Each row comes from the steps of one walk. Every step used is in the known rows, and no mark comes twice. Write the walk behind each row, first mark first.
Known rows
pefuv -> kolir: [-0.09  0.09 -0.17 -0.05  0.07 -0.15 -0.11 -0.15 -0.09 -0.08 -0.18 -0.11
  0.15 -0.05  0.05  0.25 -0.02]
nopu -> pefuv -> rifazam -> dega -> tamut: [-0.28  0.08 -0.06  0.07  0.07  0.06  0.08 -0.12  0.01 -0.17 -0.28 -0.14
  0.24 -0.16  0.36  0.01  0.21]
nopu -> pefuv -> tamut: [-0.19 -0.18  0.11  0.33  0.08  0.14 -0.20 -0.17  0.03 -0.11 -0.13 -0.16
  0.31 -0.28  0.10  0.22  0.08]
tamut -> dega: [-0.18  0.24 -0.14  0.31  0.28  0.03 -0.19 -0.04  0.15 -0.14 -0.04 -0.33
  0.04  0.06 -0.05  0.12  0.04]
pefuv -> rifazam -> dega -> kolir: [-0.21  0.37 -0.29 -0.28  0.06  0.01  0.07 -0.20 -0.27 -0.04 -0.40 -0.08
  0.07  0.14  0.31 -0.04 -0.04]
rifazam -> pefuv -> kolir -> dega: [ 0.00  0.12 -0.25 -0.25  0.08 -0.08 -0.06 -0.31 -0.12 -0.04 -0.12 -0.29
  0.25 -0.06  0.22  0.15  0.26]
kolir -> dega -> tamut: [ 0.04  0.19 -0.32  0.00  0.27  0.03 -0.16 -0.27 -0.08  0.17  0.04 -0.14
  0.11  0.07  0.08 -0.05  0.31]
kolir -> pefuv -> tamut: [ 0.19  0.23 -0.14  0.05 -0.01  0.04 -0.09 -0.19 -0.13  0.01 -0.03 -0.21
  0.22 -0.18  0.00  0.09  0.11]
nopu -> pefuv: [-0.13 -0.07 -0.07  0.39  0.09  0.10 -0.11 -0.19  0.17 -0.16  0.01 -0.24
  0.33 -0.11 -0.03  0.19  0.16]
kolir -> pefuv -> tamut -> dega: [ 0.07  0.30 -0.11  0.20  0.08 -0.01 -0.11 -0.06 -0.04 -0.07 -0.05 -0.28
  0.13 -0.17  0.04  0.12  0.09]
rifazam -> dega -> kolir -> pefuv: [ 0.06  0.47 -0.40 -0.36  0.05  0.04  0.09 -0.41 -0.23  0.07 -0.22 -0.14
  0.43  0.25  0.21  0.03  0.15]
dega -> tamut -> pefuv: [-0.14  0.27 -0.05  0.06  0.35  0.15 -0.23 -0.12  0.12  0.02 -0.12 -0.14
  0.03 -0.26  0.17 -0.07  0.36]
nopu -> pefuv -> rifazam -> dega: [-0.24  0.00 -0.08  0.21 -0.04  0.06  0.12 -0.15  0.04 -0.26 -0.22 -0.18
  0.24 -0.12  0.26  0.09  0.09]
nopu -> pefuv -> tamut -> dega: [-0.31 -0.11  0.14  0.47  0.16  0.09 -0.23 -0.04  0.13 -0.19 -0.14 -0.22
  0.22 -0.27  0.13  0.25  0.07]
nopu -> pefuv -> kolir -> dega -> rifazam: [-0.13 -0.03 -0.18  0.23  0.07 -0.19 -0.03 -0.06  0.14 -0.18 -0.11 -0.15
  0.19 -0.03  0.13  0.23  0.10]
rifazam -> dega -> tamut -> pefuv -> kolir: [-0.18  0.22 -0.09 -0.29  0.16  0.09  0.01 -0.24 -0.06 -0.04 -0.34 -0.04
  0.23 -0.14  0.46 -0.01  0.28]
tamut -> pefuv -> kolir: [-0.13  0.08 -0.07  0.26  0.05 -0.04 -0.11 -0.06  0.13 -0.25 -0.15 -0.14
 -0.04 -0.31  0.13  0.23  0.05]

Write each row's walk
[-0.09  0.33 -0.05 -0.44  0.32  0.09 -0.21 -0.13  0.00  0.03 -0.29 -0.28
  0.14  0.07  0.14 -0.14  0.19] => dega -> rifazam -> pefuv -> tamut
[-0.20  0.42 -0.17  0.13  0.41 -0.04 -0.19  0.11  0.25 -0.14 -0.14 -0.33
 -0.07  0.23 -0.06 -0.02  0.04] => tamut -> dega -> rifazam
[-0.15  0.21 -0.21 -0.14 -0.02  0.07  0.13 -0.18 -0.16 -0.14 -0.29 -0.14
  0.07  0.05  0.25 -0.06 -0.02] => pefuv -> rifazam -> dega
[ 0.05  0.61 -0.42 -0.13  0.10 -0.15 -0.03 -0.14 -0.22  0.05 -0.21 -0.18
  0.09  0.09  0.06  0.04  0.06] => dega -> kolir -> pefuv -> rifazam
[-0.24  0.08  0.07  0.19  0.23  0.10 -0.31 -0.06 -0.05 -0.05 -0.21 -0.20
  0.04 -0.15  0.10  0.14 -0.05] => pefuv -> tamut -> dega
[-0.24  0.44 -0.14 -0.14  0.39 -0.14 -0.16  0.09  0.19 -0.16 -0.27 -0.38
  0.00  0.12  0.15  0.03  0.14] => tamut -> dega -> rifazam -> pefuv -> kolir
[-0.20  0.47 -0.15 -0.06  0.44  0.00 -0.17  0.03  0.24 -0.13 -0.18 -0.44
  0.03  0.18  0.06 -0.06  0.18] => tamut -> dega -> rifazam -> pefuv
[ 0.16  0.41 -0.31  0.12 -0.07 -0.08  0.11 -0.06 -0.06 -0.12 -0.03 -0.28
  0.03 -0.08 -0.01  0.00  0.10] => kolir -> pefuv -> rifazam
[-0.14  0.62 -0.33  0.14  0.24 -0.17 -0.10  0.05 -0.03 -0.08 -0.20 -0.31
 -0.04  0.09  0.08  0.10  0.03] => tamut -> dega -> kolir -> pefuv -> rifazam
[-0.18  0.16  0.05 -0.12  0.26  0.15 -0.25 -0.19 -0.07 -0.04 -0.22 -0.37
  0.21 -0.19  0.23  0.07  0.21] => rifazam -> pefuv -> tamut -> dega
[-0.21  0.31 -0.17  0.07  0.04  0.09  0.04 -0.10 -0.02 -0.22 -0.33 -0.13
 -0.09 -0.17  0.33  0.00  0.04] => tamut -> pefuv -> rifazam -> dega -> kolir
[-0.08  0.57 -0.33  0.14  0.29 -0.12 -0.16 -0.05  0.02 -0.03 -0.11 -0.31
  0.10  0.14  0.00  0.14  0.09] => tamut -> dega -> kolir -> pefuv
[-0.05  0.22 -0.25  0.18  0.19  0.01 -0.10 -0.11  0.00  0.00 -0.06 -0.13
 -0.15 -0.17  0.24 -0.08  0.29] => kolir -> dega -> tamut -> pefuv -> rifazam
[-0.07  0.17 -0.14 -0.32  0.12 -0.04 -0.09 -0.27 -0.09 -0.06 -0.21 -0.30
  0.30 -0.11  0.19  0.15  0.23] => rifazam -> pefuv -> kolir
[ 0.00  0.03 -0.31  0.04  0.02 -0.20 -0.06 -0.19 -0.13 -0.05 -0.08 -0.09
  0.09  0.02  0.09  0.24  0.01] => pefuv -> kolir -> dega
[-0.06  0.14 -0.19  0.21  0.09 -0.12 -0.06 -0.01  0.16 -0.22 -0.13 -0.14
 -0.15 -0.15  0.16  0.14  0.07] => tamut -> pefuv -> kolir -> dega -> rifazam
[-0.11  0.34 -0.32 -0.38  0.14  0.11 -0.02 -0.42 -0.23  0.08 -0.29 -0.08
  0.38  0.29  0.22  0.03  0.07] => rifazam -> dega -> kolir
